Every row comes from one small tree of marks. Brackets hold a mark, then the marks that hang from it, in alphabetical order. Every link used is in the known rows. Which tree was each row made from?
Known rows:
(J (H X)): [ 16  -8   1  11 -14   8  25 -20 -36 -10   5   3 -27  -9  -4  32  -4 -38
 -29   2]
(J (H S X)): [ 37  -1   5   9 -29   5  23  -8 -24   9   6   8 -31 -25  -2  42   2 -39
 -18  11]
(G S): [-35  -4   5 -21 -13 -12  -1  11 -38  -5 -24 -28   1  -5  -2 -23 -10 -30
  19  33]
(G (S (H (J K) (X N))) Y): [ 39 -25  12  30  30 -13 -32  -3  42   0  23  11  43  12   1 -12 -40   9
 -15 -47]
(K (J (H S))): [  9   8 -14   9 -32 -43  20  13  -9  11  -8 -15 -14 -13 -18  35  21 -44
 -16  11]
(Y (G (S H))): [-25 -17  15 -11  18   5 -20  21   9   9 -11 -19  21  24 -19 -29 -12 -13
   9  15]
(X (H J S) (N U)): [ 40   8 -10 -11  -4  -8  32  57   1  16  -4 -45 -37 -29  -6   9  26  11
  21 -11]
(J (H S X) K): [ 30   9  28  28 -35  -9   8 -25 -13  -5  11   8 -17 -44   1  55   0 -58
 -26 -12]
(S (G Y) (H (J K) (X N))): [  8  -9   3  22  34  13 -31 -24  43 -10  19  28  43  27  10 -19 -19  42
 -11 -39]
(H J (S G)): [-41   6 -11 -28  -9  15  10  19 -18  14  -8  16  -6   0  19 -14  11  20
  26  24]
(S G H): [-44   9 -10 -21   8  42 -15   3 -17  -9 -24  -6  24  27   4 -37  -3   4
  17  38]
(K (J (H (S (G Y)) (X N)))): [ 40  -6 -13  22   4 -50  -9 -13  52 -11  11   8  13  11 -25  16  24  24
 -13 -13]
(H X): [ -4   4   4  -7 -30  23  11 -24 -56  -5  -5   0 -24   7  -1  13  -7 -23
 -10  25]
(X (H J (S (G Y))) N): [  5  10 -15 -32  34  -7  15  16  38   3  -5 -24   5 -15   1 -33  13  50
  14 -12]
(H (J K) (X N)): [ 25  -5  11  23 -27  -3   8 -22 -20  -6  14  16  -3  -3  -2  27   3   1
 -16 -31]
(H J S): [-15   6  -8 -22 -26   8  29  20 -37  35  -2   2 -24 -16  16   5   4 -10
   7  16]
(Y (G (S (H X)))): [  7 -26  17   5  12  22 -29   4  12   0   2   9  16  39 -21  -9 -23  -9
  -5   7]
(U N): [-37  31  11  -5 -25 -13  13  -2 -45  -6 -27 -11 -39 -20  -9  -7  17  -2
  23  22]
(G S Y): [-41  -4  10 -24  19 -32  -1  -1 -15   1 -14 -35   2 -11   7 -43 -21 -22
  15  16]
(H (J K) (S G) (X N)): [ 18   2  12  16 -25   4 -11 -14  13  -7   7  35  12  -4  -1  17  17  29
  12 -15]
(K (J (H S (X N)))): [ 73  -5 -10  32 -42 -39  13  -1  12   0   6   3  -9  -1 -35  53  30 -13
 -24  -6]
(Y G): [-46   7  19 -22  -7  -5  18 -10 -34   6 -12 -18 -23   8 -14 -12  18 -11
   4  15]

Which tree is each row?
[-49  19   6 -32   7  -7  -5 -10  -3   8 -16 -16   0 -12  17 -38   7  12
  30  33] -> (H (S (G Y)))
[ 16 -20 -13  14  51  18 -22  19  34   7  23  14   9  42  12 -28  -4  61
  17 -23] -> (S (G Y) (H J (X (N U))))
[ -8   0  11  16 -22   9   6 -27 -37  -4  16  22 -12  -4  13  31 -18 -25
 -27 -22] -> (H (J K) X)
[ 10   1 -14  18   7 -41 -13 -20  38  -7  12  14   4   7  -8  20   6  -2
 -20  -1] -> (K (J (H (S (G Y)) X)))
[-44  -4 -26 -18  20  44  -6  17 -11   6  -7  16  21  33  17 -30 -10  21
   8  14] -> (S G (H J))
[ -4  11  28  22  11 -21 -15 -41  31 -13  16  13   2 -33  11  18  -4 -22
 -13 -21] -> (J (H (S (G Y)) X) K)
[-23  24  -6 -36  -6  22   4   5  -5 -18 -31 -32  -7 -19  -2 -13  12  -2
  16  38] -> (X (H (S G)))
[ 35   2  27  44 -16 -22 -15   2  26 -24   9   1  -9 -27 -10  38  38  -5
  22 -22] -> (J (H (S G) (X (N U))) K)
[-47   7  -6 -30  22  -5   5   6   6  25   4   6  -3  -7  28 -34   0  30
  19  10] -> (H J (S (G Y)))
[ 10  21  -4 -31 -11  11   8  10   9 -20 -32 -38   3 -17 -18 -18  31  26
  26  26] -> (X (H (S G)) N)
[ 29   5  27  28   5 -31 -11 -37  46 -18  12   8  13 -28  -6  12  15   6
  -2 -29] -> (J (H (S (G Y)) (X N)) K)
[-26  16 -16 -37  38   4  12  10  27   4  -5 -19  -6 -18  18 -28  -9  23
   4  -2] -> (X (H J (S (G Y))))
[ 49 -19 -17  13  -6  40   8  10 -13  16  12  23  10  33  -4   7 -10  22
 -18 -11] -> (S (H J (X N)))
[ 51 -20 -13  25   4  29   0  34  -8  17  19  10 -13  30   0  12  -1  21
   4 -17] -> (S (H J (X (N U))))
[-17 -21 -18 -11  16  17  -4  41  -8  16  -3   0  23  19   9 -25 -33 -11
   5   8] -> (G (S (H J)))
[-21  -1   1  15  38  26 -33 -30  28  -6  22  33  32  24  26 -13 -37  14
 -16 -28] -> (S (G Y) (H (J K) X))
[-20  19   1 -10   1   3  21  -5 -20 -14  -6 -28 -14 -27   7  12 -12 -33
 -24 -26] -> (X (H (J K)))
[ 18 -31 -14   7  10  33 -16  21  -6  11  11  24  18  31   6  -1 -43  -6
 -13   2] -> (G (S (H J X)))
[-15   9 -19   3 -15 -35   1   8  12 -10 -12  -1   4   0 -12  16  29 -15
   2  20] -> (K (J (H (S G))))
